Every row comes from one small tree of marks. The marks that hang from a mark follow it in brackets, in alphabetical order. Every link used is in the known rows. Which tree was each row made from?
Known rows:
sura[daza]: [ 0.54  0.51  1.71  0.56  0.92 -0.60  0.82 -0.48  0.22 -0.12 -0.08 -1.29
  0.47 -3.17 -0.65  0.38 -0.90  0.51  0.51 -1.07  0.32 -1.42 -1.76  1.47
 -1.89  0.87]
vako[daza tavik]: [-1.92  2.83 -0.46  1.54  1.86  2.45  1.66 -2.83  4.31 -3.88  0.15 -0.17
 -1.41 -0.74  0.61  1.29 -0.63  0.89 -2.38 -1.84 -1.93  0.71  1.99  4.18
 -0.61 -0.20]
daza[sura]: [ 1.21 -0.52 -0.96 -1.51 -1.08  0.37 -2.71  0.16  0.42 -2.15  0.79 -1.52
 -1.40 -0.10 -1.41 -2.27 -1.75  0.14 -1.21  2.36  0.50  2.05  1.94 -2.21
 -0.77 -0.90]
tavik[pilo]: [ 1.85 -0.59  0.92  1.77 -0.98 -2.06 -1.73  0.16 -0.82 -0.30 -0.99 -0.44
 -0.92  0.60  2.02 -2.32  0.84 -0.40  0.09  2.35  1.78  0.34 -0.66  0.32
  0.19  1.30]
vako[daza]: [-0.52  1.89  1.59  0.85  1.00  0.71  1.23 -1.51  2.51 -1.70  0.45  0.49
  0.15 -0.78 -0.38  1.14 -0.36  0.97 -2.08 -0.75 -1.89  0.23  1.22  2.22
 -0.80  0.23]
vako[nimi zuvak[pilo sura[daza]]]: [ 4.86  4.79  2.40 -0.38  2.29 -4.95  0.76  0.37 -0.26 -0.06 -1.19 -3.00
  0.12 -1.66 -2.38  0.45  2.76 -3.65 -1.93 -1.12  0.06 -3.39 -2.27  6.34
 -0.94 -0.79]
zuvak[sura]: [ 2.38  1.46  0.23  0.09  1.66 -1.69 -0.22  1.17  0.55  0.05  0.56 -0.31
  0.58 -0.93 -1.95 -1.89  0.82 -1.52 -1.05 -0.06 -0.10  0.67  1.14  1.75
  1.63 -3.30]
tenoz[daza[sura] nimi[mazub pilo]]: [-2.26  3.52 -2.94 -2.20  1.66 -0.46 -0.23 -0.99  0.73 -1.72  1.98 -3.88
  1.62  3.86 -4.40 -2.97 -2.35  1.98 -2.09 -1.47  0.01  2.98  1.20  0.57
 -0.91 -0.29]
tenoz[daza[sura]]: [-0.65  0.89  0.88 -0.93 -0.01  0.99 -0.85 -2.45  0.58 -2.35  2.76 -1.54
 -0.49 -1.06 -2.39 -1.01 -2.45  0.33 -2.55  0.90 -0.65  3.90  1.75 -0.73
 -1.96 -1.29]
tavik[pilo[zuvak[sura]]]: [ 4.63  0.86  1.89  2.54 -0.87 -6.03 -1.60  1.76 -0.59 -1.56 -0.03 -1.57
 -1.20 -0.25 -0.30 -5.63  2.38 -0.94 -0.08  3.19  1.48 -1.05 -1.49  3.10
  1.05 -3.78]
pilo[zuvak[sura]]: [ 2.89  1.35  1.52  1.10 -0.15 -4.43 -0.07  1.99  0.17 -1.69  1.25 -1.17
 -0.45 -0.94 -2.73 -3.88  2.05 -1.17 -0.20  1.24 -0.57 -1.60 -0.84  3.35
  1.01 -5.60]
zuvak[pilo sura]: [ 2.77  1.28  0.89 -1.46 -0.71 -2.15 -1.48  1.52 -1.00 -0.64 -1.09 -0.01
 -1.16 -0.37 -1.51 -2.67  1.50 -3.78 -4.22  0.42 -0.70  1.48  0.33  4.24
  0.48 -3.18]
vako[nimi[pilo sura] zuvak]: [ 0.32  2.11 -3.38 -1.78  4.98 -4.80  0.65  0.81  0.67  0.62 -0.62 -2.63
 -0.41  5.66 -2.00 -1.83  3.24 -0.52  2.84 -0.38  1.48 -1.88 -1.27  3.30
 -1.15  0.02]
nimi[mazub pilo sura[daza]]: [-1.65  0.52 -4.54 -3.24  3.34 -3.74  0.25  2.66  1.30 -1.35 -0.38 -0.85
 -0.43  2.02 -5.27 -6.01 -0.87  2.46  0.87 -0.38 -0.39 -0.74 -1.89  2.90
 -1.90 -0.59]
tenoz[nimi[mazub]]: [-0.70  3.11 -1.53 -0.60  1.17  0.19  0.44  0.73  1.45  0.88  0.71 -1.23
  2.47  2.33 -1.89 -0.81 -0.37  2.19 -0.42 -1.16 -0.52 -2.45 -0.63 -0.19
  2.79  1.95]
zuvak[pilo sura[daza]]: [ 3.43  1.63  2.32 -0.63  0.05 -2.85 -0.67  1.01 -0.95 -1.03 -1.58 -1.50
 -0.78 -3.17 -2.05 -2.40  0.55 -3.14 -3.91 -0.66 -0.64  0.41 -1.02  5.66
 -1.14 -2.51]
tenoz[nimi]: [-0.36  1.81  0.04  0.99  1.42  0.54  0.10 -0.29  0.55  1.56 -0.09 -2.71
  2.01  2.41  0.51  0.35  0.36  0.66  0.35 -1.92  1.16 -1.03 -0.09  0.22
  1.55  1.76]
tavik[pilo[zuvak[sura[daza]]]]: [ 4.92  1.17  3.24  3.14 -0.28 -6.72 -1.19  1.49 -0.27 -1.71  0.13 -2.58
 -0.86 -2.69 -0.77 -5.47  1.68 -0.12  0.43  2.30  1.55 -1.88 -2.57  4.37
 -0.29 -3.09]
tavik[pilo[zuvak]]: [ 2.67 -0.19  1.54  2.48 -2.28 -4.67 -1.52  1.25 -1.10 -1.49 -0.30 -1.14
 -1.84  0.48  1.17 -4.29  1.69  0.31  0.86  3.23  1.25 -1.52 -2.20  1.81
 -0.15 -0.99]
vako[nimi[sura[daza]] tavik zuvak[pilo]]: [ 0.49  3.63 -1.17 -1.52  3.58 -2.29  0.65 -1.08  2.14 -2.51 -1.55 -3.32
 -3.11  1.35 -1.39 -1.13  2.36 -1.49 -0.92 -1.26 -0.24 -3.17 -2.03  7.24
 -1.93  1.22]
pilo[zuvak[sura[daza]]]: [ 3.15  1.81  2.61  1.41  0.67 -5.13  0.39  1.72  0.26 -1.66  1.18 -2.43
 -0.30 -3.40 -3.16 -3.68  1.04 -0.41  0.06  0.11 -0.27 -2.67 -2.11  4.48
 -0.53 -4.75]
vako[daza nimi]: [ 0.24  3.48  1.45  2.67  1.98  0.38  1.46 -2.17  3.79 -2.10 -0.98 -0.99
 -0.64 -0.59  0.15  3.33  0.40 -0.06 -0.63 -1.26 -0.99 -0.07  1.16  1.95
  0.46  2.05]
nimi[mazub pilo[zuvak] sura[daza]]: [-0.72  0.61 -3.69 -2.42  1.93 -6.37  0.49  3.55  0.97 -2.74  0.46 -1.64
 -1.49  1.93 -6.01 -7.78  0.36  3.02  1.53  0.92 -0.62 -2.80 -3.23  4.19
 -2.50 -3.02]

Which tree is each row?
[-1.57  2.04 -4.56 -1.89  2.34 -4.34 -0.12  3.31  1.34 -0.61  0.19 -2.73
  0.27  6.77 -4.19 -6.76  1.49  2.76  1.32 -0.22  0.02 -2.57 -1.99  2.92
  1.23 -1.57] | tenoz[nimi[mazub pilo[zuvak] sura]]
[ 3.73  6.68  1.20  3.42  5.15 -3.36  1.11 -2.62  4.86 -2.99 -0.13 -2.53
 -0.46  0.19  0.18  0.26  3.18 -1.20 -1.59 -0.73  0.17 -2.19  0.99  7.62
  1.13 -0.87] | vako[daza nimi tavik[pilo] zuvak[sura]]
[-1.76  1.89 -3.31  0.30  3.59  0.59 -0.37 -1.14  3.99 -2.90 -0.99 -1.74
 -3.83  2.38 -0.01 -0.89  1.15 -0.19  1.54 -0.54  0.31  0.47  1.15  2.05
  1.65  0.87] | vako[nimi[sura] tavik]
[ 1.29  4.18 -1.73 -0.07  2.45 -5.68  1.42  2.97  0.71 -0.53 -0.06 -4.36
  2.21  1.65 -4.46 -4.78  0.76  1.41  0.20 -2.38  0.56 -3.47 -2.69  4.88
  0.64 -2.70] | tenoz[nimi[mazub pilo[zuvak[sura[daza]]]]]
[-1.50  3.57 -2.34 -1.55  0.65 -2.75  0.38  0.00  0.47 -2.80  2.57 -4.51
  0.75  3.47 -4.83 -4.77 -1.53  2.51 -1.73 -0.41 -0.14  1.13 -0.55  1.97
 -1.17 -2.22] | tenoz[daza[sura] nimi[mazub pilo[zuvak]]]
[-2.45  4.25  0.40 -0.36  2.09  1.08  2.16 -1.66  1.73  0.14  2.20 -1.76
  3.64  1.89 -3.15 -0.05 -1.10  2.30 -1.96 -2.70 -1.75 -0.33 -0.55  0.89
  1.45  1.44] | tenoz[daza nimi[mazub]]
[ 2.08  4.18  0.30 -0.04  4.69 -2.34  1.71 -0.78  1.94 -1.05  1.14 -2.34
  1.33 -2.18 -2.45 -1.08  1.49 -0.75 -0.74 -2.01 -0.34 -3.62 -0.96  6.41
 -1.10 -3.05] | vako[tavik zuvak[sura[daza]]]
[ 1.66  3.69 -1.07 -0.56  4.10 -1.79  1.14 -0.41  1.74 -0.82  1.34 -1.25
  1.10  0.40 -1.70 -1.28  2.17 -1.29 -1.29 -1.24 -0.46 -2.33  0.34  5.26
  0.60 -3.84] | vako[tavik zuvak[sura]]
[-2.41  2.90 -6.09 -0.95  4.61 -2.21  0.94  0.38  3.99 -3.78 -1.85 -2.73
 -3.16  2.02 -2.73 -3.06 -0.06  1.35  1.66 -2.03  0.57 -0.53 -0.76  4.54
 -0.24  1.03] | vako[nimi[mazub pilo sura[daza]] tavik]
[ 2.43  7.06 -1.66 -0.59  5.54 -5.30  3.12  0.58  3.58 -1.46  0.54 -1.38
  2.05  1.92 -5.23 -0.16  2.11 -0.28 -1.46 -1.85 -1.77 -3.01  0.24  6.26
  0.29 -2.38] | vako[daza nimi[mazub pilo] zuvak[sura]]
[-3.12  2.32 -0.92 -0.36  3.27 -3.13  1.21 -0.45 -0.01 -0.47  1.55 -4.58
  0.61  5.72 -2.72 -4.75  1.30  1.58  0.82 -1.91  0.49  1.09 -1.43  4.71
 -1.53 -1.95] | tenoz[daza nimi[pilo[zuvak] sura]]
[ 1.35  3.70 -2.21  2.91  2.98 -4.48  1.44 -0.19  1.68 -3.98 -1.80 -4.99
 -2.83 -0.82 -0.38 -1.91  1.78 -1.48  1.43 -2.70  2.01 -0.75 -0.99  7.11
 -0.84 -3.22] | vako[nimi[pilo[zuvak[sura[daza]]]] tavik]
[-0.64  1.03 -1.73 -2.60  2.68 -1.79  0.01  2.00  2.89 -1.20  1.07  0.22
  0.01 -0.37 -5.39 -4.52 -1.21  2.75  0.34  0.85 -1.96 -2.48 -1.71  1.17
 -0.20  0.51] | nimi[mazub sura[daza]]
[ 0.33  3.68 -0.80 -0.94  2.71  0.70  0.24 -2.62  4.19 -4.56  2.15 -1.76
 -0.93  0.25 -1.65 -0.44 -0.76  1.27 -3.34  0.44 -1.71 -1.19  2.42  3.82
 -2.19 -1.51] | vako[daza[sura] tavik zuvak]
[-1.08  2.84 -1.43 -1.48  3.59 -1.03 -0.07  1.30  3.07  0.33  0.65 -2.19
  1.82  1.96 -4.26 -3.76 -0.39  3.26  0.69 -1.56 -0.93 -3.19 -1.78  1.45
  1.55  1.99] | tenoz[nimi[mazub sura[daza]]]
[-1.91  2.30 -4.01 -2.01  4.40 -2.80  0.35  2.28  1.75  0.40 -0.44 -3.49
  1.55  4.07 -4.01 -4.79 -0.25  2.95  1.16 -2.16  0.34 -1.60 -2.02  2.71
 -0.11  1.02] | tenoz[nimi[mazub pilo sura[daza]]]
[-2.04  1.77 -4.58  0.58  5.04 -1.70  0.42 -0.76  2.81 -2.99 -2.35 -3.96
 -3.59  1.84 -0.15 -1.88  0.95 -0.10  2.50 -2.57  2.15  1.11 -0.41  4.94
 -1.42  0.67] | vako[nimi[pilo sura[daza]] tavik]
[-3.46  3.39 -2.61 -1.63  3.32 -3.45  1.32  0.65  1.37 -1.11  2.32 -3.33
  1.33  5.83 -5.37 -5.95  0.64  2.95 -0.14 -1.44 -1.06 -0.32 -1.83  4.06
 -0.45 -1.97] | tenoz[daza nimi[mazub pilo[zuvak] sura]]
[ 1.73  2.47 -2.01 -0.79  1.17 -6.69  1.16  3.75  0.10 -2.18  0.29 -1.69
  0.22 -0.77 -5.49 -5.87  0.46  0.74 -0.29 -0.32 -0.37 -2.44 -2.66  5.14
 -1.16 -4.99] | nimi[mazub pilo[zuvak[sura[daza]]]]
[ 1.49  2.18 -0.59  4.38 -0.09 -2.74 -0.48 -1.05  1.79 -4.23 -1.84 -3.15
 -4.42  0.41  2.94 -1.51  1.93 -0.54  1.30  0.83  2.32 -1.45 -1.05  3.78
  1.38  0.49] | vako[nimi tavik[pilo[zuvak]]]
[-2.17 -0.05 -5.79 -3.77  2.43 -3.12 -0.32  3.07  1.07 -1.00  0.06  0.50
 -0.79  5.03 -4.69 -6.05  0.02  1.90  0.41  0.73 -0.78  0.56 -0.40  1.43
 -0.44 -1.50] | nimi[mazub pilo sura]
[ 1.34  2.09 -3.12 -1.27  0.50 -6.21  0.69  3.90 -0.12 -2.33  0.57 -0.77
 -0.01  1.77 -4.88 -6.03  1.38  0.14 -0.61  0.47 -0.79 -1.53 -1.32  3.93
  0.39 -5.87] | nimi[mazub pilo[zuvak[sura]]]
[-1.33  3.86 -0.68 -1.57  1.26  1.44 -0.24 -1.51  1.98 -1.87  3.24 -2.87
  2.20  1.51 -4.26 -1.50 -2.75  2.48 -2.83 -0.60 -1.29  1.45  1.34 -0.95
  0.79  0.70] | tenoz[daza[sura] nimi[mazub]]
[ 2.78  4.79  2.39 -0.18  4.10 -2.75  1.87 -0.71  2.47 -0.48  2.13 -0.01
  3.08 -0.65 -3.49 -0.04  1.79 -0.52 -2.41 -0.82 -2.72 -2.50  0.67  5.26
 -0.49 -3.52] | vako[daza zuvak[sura]]
[-1.76  4.82 -3.94 -0.34  6.90 -2.26  2.30 -1.96  4.85 -3.31 -0.58 -2.79
 -1.59  4.72 -1.47 -0.40  2.72  0.44  0.47 -2.31 -0.39 -1.23  0.63  7.34
 -1.81 -0.32] | vako[daza nimi[pilo sura] tavik zuvak]
[-1.32  0.15 -5.22 -2.93  1.16 -5.75 -0.09  4.14  0.77 -2.53  0.71 -0.40
 -1.67  4.73 -5.24 -8.07  1.14  2.21  1.06  1.84 -0.94 -1.73 -1.65  3.11
 -0.79 -3.77] | nimi[mazub pilo[zuvak] sura]
[-2.21  3.60 -3.32  1.63  3.90 -2.72  1.34 -1.05  4.98 -5.91 -1.05 -3.08
 -4.60  3.45 -0.92 -2.70  1.94  0.71  0.49 -1.48 -0.50  0.44  0.82  7.13
 -1.19 -1.90] | vako[daza nimi[pilo[zuvak] sura] tavik]
[-0.68  2.73 -3.13 -0.28  0.62 -3.98  1.09  2.44 -0.09 -0.39 -0.22 -3.01
  1.44  4.68 -2.42 -3.72  0.91  2.20  0.69 -1.39  0.60 -2.99 -2.35  2.75
  0.72 -1.15] | tenoz[nimi[mazub pilo[zuvak]]]
[ 2.72  5.82  0.10  0.77  5.79 -4.74  2.30 -0.72  2.52 -0.69 -0.22 -2.53
  1.73  1.94 -2.72  0.81  2.81 -1.75 -0.81 -2.35 -0.28 -1.56  0.45  6.48
 -1.00 -2.48] | vako[daza nimi[pilo] zuvak[sura]]
[-1.06  2.88  1.08 -0.26  1.43  1.84 -0.57 -2.80  0.73 -0.96  2.63 -4.15
  1.40  1.50 -1.78 -0.68 -2.13  1.09 -2.17 -0.89  0.29  2.91  1.56 -0.51
 -0.24  0.61] | tenoz[daza[sura] nimi]
[-1.89  3.87 -1.84  1.33  4.62  1.30  0.95 -2.66  6.69 -4.58 -0.49 -1.26
 -3.40  1.31 -0.60  0.50  0.78  0.65 -0.29 -1.52 -1.45  0.42  2.46  4.60
  0.86  0.92] | vako[daza nimi[sura] tavik]
[-3.94  2.18 -1.89 -1.08  4.64 -0.71  1.06 -1.41  0.57  0.72  1.00 -4.02
  1.66  6.04 -1.97 -2.84  0.46  1.22  0.25 -2.82  0.81  3.19 -0.07  3.09
 -0.96 -0.02] | tenoz[daza nimi[pilo sura]]
[ 0.83  1.88 -0.73  1.93  0.38  0.75 -2.25 -2.86  4.10 -6.16  0.13 -1.64
 -3.72 -0.51  1.07 -2.60 -1.17  1.03 -3.36  2.18 -0.15  2.94  3.12  2.68
 -0.87 -0.27] | vako[daza[sura] tavik[pilo]]
[-1.48  1.21 -2.36 -0.79  4.64 -2.57  0.04  0.72  0.50  1.01 -1.30 -4.37
  0.91  4.41 -1.38 -3.50  0.75  1.30  1.89 -2.52  2.17  0.00 -1.39  3.25
 -1.13  0.90] | tenoz[nimi[pilo sura[daza]]]
[-4.01  3.17 -3.33 -2.28  4.43 -1.11  1.61 -0.20  1.51  0.22  1.64 -2.86
  2.06  6.19 -4.83 -4.12 -0.15  2.60 -0.39 -2.36 -0.51  1.54 -0.51  2.63
 -0.18 -0.08] | tenoz[daza nimi[mazub pilo sura]]
